Each row was made from one path, in order. Every step used is in the known rows, and no mark comes twice. Write each row's path.
Known rows
M R W: [ 0.06  0.10  0.12 -0.10 -0.19  0.09  0.25  0.02 -0.25  0.00  0.01  0.02
  0.05 -0.19 -0.19  0.10  0.06  0.13  0.03  0.06  0.16  0.30 -0.16  0.36
 -0.09 -0.09 -0.03]
P Q: [-0.10 -0.06 -0.10  0.01 -0.22  0.26  0.02  0.11 -0.43  0.03 -0.27 -0.27
 -0.07 -0.27 -0.16  0.03  0.02 -0.29  0.07  0.02  0.08  0.22 -0.21  0.33
  0.08  0.14 -0.14]
M R E W T P Q: [ 0.14 -0.15  0.10 -0.01 -0.16  0.17 -0.08  0.16 -0.44  0.00 -0.31 -0.03
  0.02 -0.21 -0.03  0.14  0.14 -0.16  0.04  0.08  0.35  0.55  0.10  0.23
  0.01 -0.05  0.01]
Q P: [-0.05  0.18  0.15 -0.07 -0.16  0.15  0.13  0.09 -0.43  0.18 -0.02 -0.23
  0.11 -0.35 -0.39 -0.11  0.14 -0.25  0.15  0.03  0.15  0.07 -0.07  0.27
 -0.10  0.24  0.01]
P Q U T E W J R: [-0.27 -0.02 -0.28  0.00 -0.18  0.15  0.07  0.41 -0.13  0.22  0.27 -0.41
 -0.24  0.05 -0.47  0.21  0.57 -0.40 -0.03  0.03  0.04  0.29 -0.11  0.10
 -0.05  0.01 -0.06]
P Q U T E M: [-0.39  0.06 -0.08 -0.01 -0.18  0.11 -0.15  0.48 -0.41  0.16 -0.18 -0.49
 -0.33 -0.19 -0.58  0.05  0.14 -0.39  0.01  0.07  0.02  0.44 -0.08  0.17
 -0.38 -0.05 -0.28]
T P Q U: [-0.08 -0.01  0.00  0.09 -0.01  0.21 -0.08  0.12 -0.57  0.23 -0.04 -0.27
 -0.11 -0.32 -0.29 -0.02  0.07 -0.33  0.07  0.06  0.16  0.36 -0.05  0.24
  0.05  0.15 -0.13]
R E: [-0.15  0.21  0.06 -0.04 -0.16  0.22  0.20  0.16 -0.26  0.04 -0.22 -0.19
  0.12 -0.23 -0.20  0.05  0.29  0.00  0.01  0.08  0.18  0.12 -0.27  0.35
 -0.15  0.15 -0.08]
Q U T E W J M: [-0.17  0.40 -0.32  0.03 -0.16  0.05  0.00  0.41 -0.17  0.07  0.21 -0.34
 -0.14 -0.03 -0.42 -0.02  0.75 -0.46 -0.02  0.15  0.11  0.18  0.12  0.25
 -0.38  0.07 -0.21]
U R E M: [-0.28  0.03 -0.03  0.00 -0.42  0.27  0.12  0.37 -0.26  0.10 -0.36 -0.14
  0.06 -0.09 -0.39  0.16  0.23  0.04 -0.05  0.00  0.14  0.34 -0.30  0.28
 -0.38  0.00 -0.07]
Q U: [-0.22  0.23  0.07  0.02 -0.12  0.06  0.31  0.14 -0.30  0.15  0.15 -0.26
 -0.07 -0.21 -0.44 -0.02  0.17 -0.29  0.00 -0.02 -0.04  0.23 -0.11  0.34
  0.00  0.06 -0.17]
T P Q: [-0.02 -0.15 -0.03  0.06 -0.14  0.30 -0.16  0.07 -0.60  0.12 -0.26 -0.15
  0.01 -0.36 -0.07 -0.06  0.06 -0.28  0.13  0.08  0.29  0.30 -0.11  0.27
  0.00  0.25 -0.04]
R E W T P: [-0.03  0.09  0.17 -0.04 -0.16  0.19  0.09  0.11 -0.48 -0.04 -0.13  0.01
  0.03 -0.33 -0.10 -0.05  0.35 -0.21  0.17  0.09  0.28  0.29  0.12  0.17
 -0.05  0.16  0.02]
U T: [-0.32  0.01  0.15 -0.06 -0.27  0.26  0.14  0.17 -0.38  0.02  0.03 -0.15
 -0.10 -0.15 -0.29 -0.12  0.26 -0.34  0.20  0.03  0.04  0.23 -0.06  0.30
 -0.09  0.13  0.06]
U T P Q: [-0.18 -0.24  0.10  0.02 -0.18  0.39 -0.24  0.16 -0.65  0.09 -0.12 -0.16
 -0.13 -0.28 -0.15 -0.14  0.15 -0.38  0.26  0.09  0.27  0.38  0.03  0.21
 -0.05  0.21  0.08]
E M R W T: [ 0.01 -0.03  0.28 -0.02 -0.31  0.06  0.25  0.21 -0.38 -0.08 -0.09 -0.05
 -0.16 -0.14 -0.38  0.04  0.05 -0.17 -0.02  0.00  0.13  0.49 -0.04  0.20
 -0.29 -0.23 -0.05]
E W T P: [-0.03 -0.03  0.16  0.00 -0.25  0.14  0.11  0.03 -0.58 -0.03  0.02  0.04
 -0.07 -0.33 -0.11 -0.13  0.21 -0.44  0.22  0.04  0.18  0.33  0.19  0.18
  0.04  0.18  0.05]
W T P: [-0.14 -0.10  0.28  0.13 -0.21  0.18  0.04  0.09 -0.56  0.07 -0.05  0.00
  0.00 -0.21 -0.23 -0.21  0.27 -0.49  0.15  0.01  0.20  0.34  0.14  0.20
 -0.03  0.20  0.13]
M R E: [-0.04  0.10  0.10 -0.03 -0.18  0.13  0.23  0.17 -0.12  0.10 -0.21 -0.11
  0.24 -0.05 -0.20  0.15  0.26  0.12 -0.11  0.08  0.25  0.33 -0.24  0.42
 -0.21 -0.05 -0.03]
J M: [-0.07  0.23 -0.06 -0.01 -0.30  0.16  0.10  0.22 -0.43  0.00 -0.20 -0.19
  0.05 -0.17 -0.23 -0.04  0.48 -0.23  0.07  0.07  0.17  0.15 -0.02  0.41
 -0.34  0.19 -0.20]
W T P Q: [-0.10 -0.24  0.12  0.15 -0.19  0.27 -0.16  0.12 -0.66  0.05 -0.23 -0.12
 -0.11 -0.26 -0.16 -0.13  0.13 -0.54  0.15  0.02  0.19  0.39  0.10  0.19
  0.10  0.18  0.08]
M R W J T: [ 0.02 -0.04  0.03  0.09 -0.03  0.27  0.42  0.13 -0.15 -0.03  0.24 -0.13
  0.02 -0.01 -0.14  0.02  0.47 -0.16 -0.02  0.14  0.11  0.22  0.01  0.37
  0.01  0.03  0.14]
R M: [-0.05  0.22  0.12  0.03 -0.16  0.07  0.10  0.19 -0.44 -0.03 -0.14 -0.21
 -0.12 -0.28 -0.28 -0.01  0.22 -0.09  0.02  0.05  0.12  0.19 -0.16  0.26
 -0.26  0.12 -0.23]
W T: [-0.24 -0.03  0.17  0.08 -0.28  0.14  0.22  0.14 -0.39 -0.02 -0.05 -0.12
 -0.08 -0.12 -0.31 -0.12  0.22 -0.50  0.08 -0.05 -0.02  0.25  0.03  0.27
  0.07  0.10  0.01]
W T P Q U R: [-0.30 -0.23  0.04  0.22 -0.21  0.22 -0.16  0.27 -0.53  0.25 -0.04 -0.09
 -0.20 -0.01 -0.46  0.01  0.09 -0.52  0.07 -0.10 -0.05  0.57  0.23  0.17
  0.26  0.01  0.09]
T P Q U R: [-0.22 -0.14 -0.08  0.14 -0.18  0.27 -0.16  0.19 -0.49  0.31 -0.08 -0.12
 -0.09 -0.12 -0.36  0.07  0.03 -0.26  0.05 -0.03  0.04  0.48  0.02  0.26
  0.13  0.07  0.01]
P Q U: [-0.17  0.10 -0.08  0.04 -0.09  0.16  0.09  0.19 -0.40  0.14 -0.06 -0.37
 -0.18 -0.24 -0.38  0.06  0.01 -0.34  0.01  0.00 -0.05  0.28 -0.16  0.32
  0.11  0.05 -0.23]
E T P Q U R: [-0.26 -0.16  0.09  0.18 -0.07  0.33  0.07  0.30 -0.54  0.22  0.10 -0.14
 -0.02 -0.04 -0.44  0.03  0.04 -0.38  0.12  0.00 -0.07  0.58  0.20  0.18
  0.14  0.02  0.00]

Which path is each row?
[-0.20 -0.04  0.29 -0.08 -0.30  0.12  0.37  0.18 -0.40 -0.04  0.12 -0.05
 -0.17 -0.06 -0.40  0.07  0.46 -0.16  0.16 -0.10  0.00  0.23  0.00  0.14
 -0.01  0.02  0.12] => J R W T
[ 0.10 -0.01  0.22 -0.03 -0.18  0.10  0.12  0.12 -0.36  0.02 -0.10  0.09
  0.14 -0.15 -0.10  0.06  0.29 -0.09  0.05  0.11  0.33  0.51  0.14  0.24
 -0.11 -0.03  0.07] => M R E W T P
[-0.07  0.15 -0.13  0.02 -0.05  0.34  0.42  0.22 -0.15 -0.09  0.06 -0.28
  0.05 -0.17 -0.05  0.02  0.69 -0.26  0.04  0.16  0.14  0.03 -0.03  0.33
  0.04  0.24  0.01] => R E W J T
[ 0.15  0.24  0.01 -0.11 -0.23  0.08  0.12  0.17 -0.34 -0.05 -0.11 -0.03
  0.03 -0.12 -0.18  0.08  0.38  0.14  0.02  0.10  0.24  0.30 -0.01  0.43
 -0.38 -0.08 -0.13] => J M R W
[-0.11  0.00 -0.01  0.18 -0.10  0.16 -0.29  0.32 -0.57  0.23 -0.13 -0.20
 -0.25 -0.17 -0.43  0.14  0.07 -0.13  0.01  0.01  0.10  0.51  0.04  0.17
 -0.07  0.04 -0.14] => T P Q U R M
[-0.22 -0.03 -0.05  0.10 -0.10  0.30 -0.18  0.29 -0.38  0.31 -0.20 -0.17
  0.01 -0.13 -0.37  0.18  0.16 -0.02  0.01  0.03  0.16  0.44 -0.08  0.26
  0.05  0.05 -0.02] => T P Q U R E
[-0.30 -0.13  0.06  0.18 -0.13  0.26 -0.17  0.35 -0.44  0.23 -0.19 -0.15
 -0.12  0.00 -0.46  0.10  0.22 -0.29  0.01 -0.04  0.06  0.55  0.14  0.18
  0.15 -0.01  0.07] => W T P Q U R E
[ 0.09 -0.14  0.36  0.02 -0.23  0.11  0.05  0.17 -0.56 -0.02 -0.11  0.06
 -0.10 -0.23 -0.29 -0.05  0.07 -0.20  0.05  0.08  0.34  0.58  0.08  0.15
 -0.38 -0.13  0.05] => E M R W T P
[-0.01 -0.02  0.26  0.11  0.15  0.24  0.17  0.31 -0.41  0.18 -0.03 -0.25
  0.14 -0.08 -0.34  0.14  0.13 -0.10 -0.05  0.15  0.19  0.61  0.07  0.23
 -0.10 -0.12 -0.09] => M R E T P Q U
[-0.01 -0.03  0.10 -0.01 -0.36  0.09  0.24  0.20 -0.30  0.09 -0.19 -0.15
  0.06 -0.11 -0.30  0.05  0.06 -0.16 -0.12  0.04  0.21  0.47 -0.25  0.34
 -0.46 -0.10 -0.15] => E M R
[-0.13 -0.17 -0.04  0.03 -0.30  0.33 -0.20  0.23 -0.49  0.03 -0.34  0.04
 -0.05 -0.17 -0.11  0.14  0.18 -0.19  0.17  0.00  0.16  0.47  0.14  0.17
  0.17  0.06  0.10] => U R E W T P Q
[-0.19 -0.08  0.08  0.09  0.09  0.30  0.07  0.21 -0.63  0.15  0.06 -0.32
 -0.18 -0.25 -0.24 -0.08  0.30 -0.40  0.17  0.11  0.05  0.36  0.24  0.31
  0.10  0.22 -0.04] => J T P Q U
[ 0.11  0.28 -0.20  0.08 -0.18  0.26  0.10  0.18 -0.30 -0.09 -0.01 -0.19
 -0.02 -0.19 -0.20 -0.06  0.57 -0.20  0.00  0.13  0.28  0.00 -0.14  0.31
 -0.28  0.16 -0.09] => R W J M
[ 0.12  0.05 -0.05  0.09 -0.16  0.21  0.26  0.03 -0.09  0.03  0.15 -0.07
  0.10 -0.08 -0.18  0.05  0.22 -0.10 -0.13  0.09  0.24  0.22 -0.29  0.33
 -0.06 -0.03  0.06] => M R W J
[-0.08 -0.15  0.04  0.24 -0.03  0.39  0.21  0.14 -0.41  0.10  0.15 -0.18
  0.09 -0.14 -0.08 -0.24  0.64 -0.51  0.10  0.17  0.23  0.17  0.10  0.29
 -0.04  0.39  0.20] => W J T P
[ 0.17 -0.17 -0.14  0.11  0.01  0.40  0.07  0.22 -0.29  0.02 -0.09 -0.20
  0.11 -0.14  0.12  0.12  0.53 -0.17 -0.01  0.25  0.41  0.38  0.07  0.30
  0.02  0.13  0.08] => M R E W J T P Q
[-0.32  0.08  0.06  0.08 -0.25  0.01  0.06  0.22 -0.27  0.09 -0.17 -0.12
 -0.01 -0.07 -0.34 -0.05  0.33 -0.41  0.03  0.00  0.03  0.26  0.04  0.27
 -0.08  0.10 -0.03] => W T E
[-0.32 -0.13  0.03  0.10 -0.09  0.40 -0.04  0.49 -0.53  0.20 -0.25 -0.32
 -0.16 -0.11 -0.42  0.12  0.36 -0.15  0.05  0.10  0.11  0.54  0.14  0.23
 -0.23  0.05 -0.06] => J T P Q U R E M
[-0.20  0.16 -0.06 -0.01 -0.30  0.04  0.06  0.27 -0.32  0.12 -0.33 -0.23
  0.03 -0.24 -0.34  0.00  0.21 -0.19 -0.05  0.09  0.21  0.25 -0.28  0.27
 -0.53  0.10 -0.23] => T E M
[ 0.12 -0.14  0.11  0.14  0.03  0.32  0.23  0.08 -0.33  0.05  0.26 -0.01
  0.08 -0.09 -0.05 -0.08  0.52 -0.16  0.04  0.21  0.34  0.30  0.12  0.30
 -0.08  0.12  0.25] => M R W J T P
[-0.31  0.09  0.26  0.11 -0.03  0.30  0.26  0.33 -0.37  0.21  0.13 -0.06
  0.18  0.01 -0.48  0.05  0.30 -0.10  0.07  0.05  0.03  0.49  0.17  0.21
 -0.09  0.03  0.05] => Q U R E T P
[-0.34  0.01 -0.01  0.01 -0.41  0.08 -0.03  0.36 -0.33  0.03 -0.25  0.00
 -0.17 -0.06 -0.49  0.10  0.20 -0.15  0.02 -0.03  0.00  0.40  0.01  0.14
 -0.27 -0.11 -0.03] => U R W T E M
[-0.24  0.32 -0.12 -0.10 -0.22  0.11  0.26  0.24 -0.15  0.14  0.04 -0.12
 -0.02 -0.11 -0.40  0.25  0.22  0.08  0.00 -0.03 -0.06  0.31 -0.09  0.32
  0.06 -0.06 -0.13] => Q U R E W
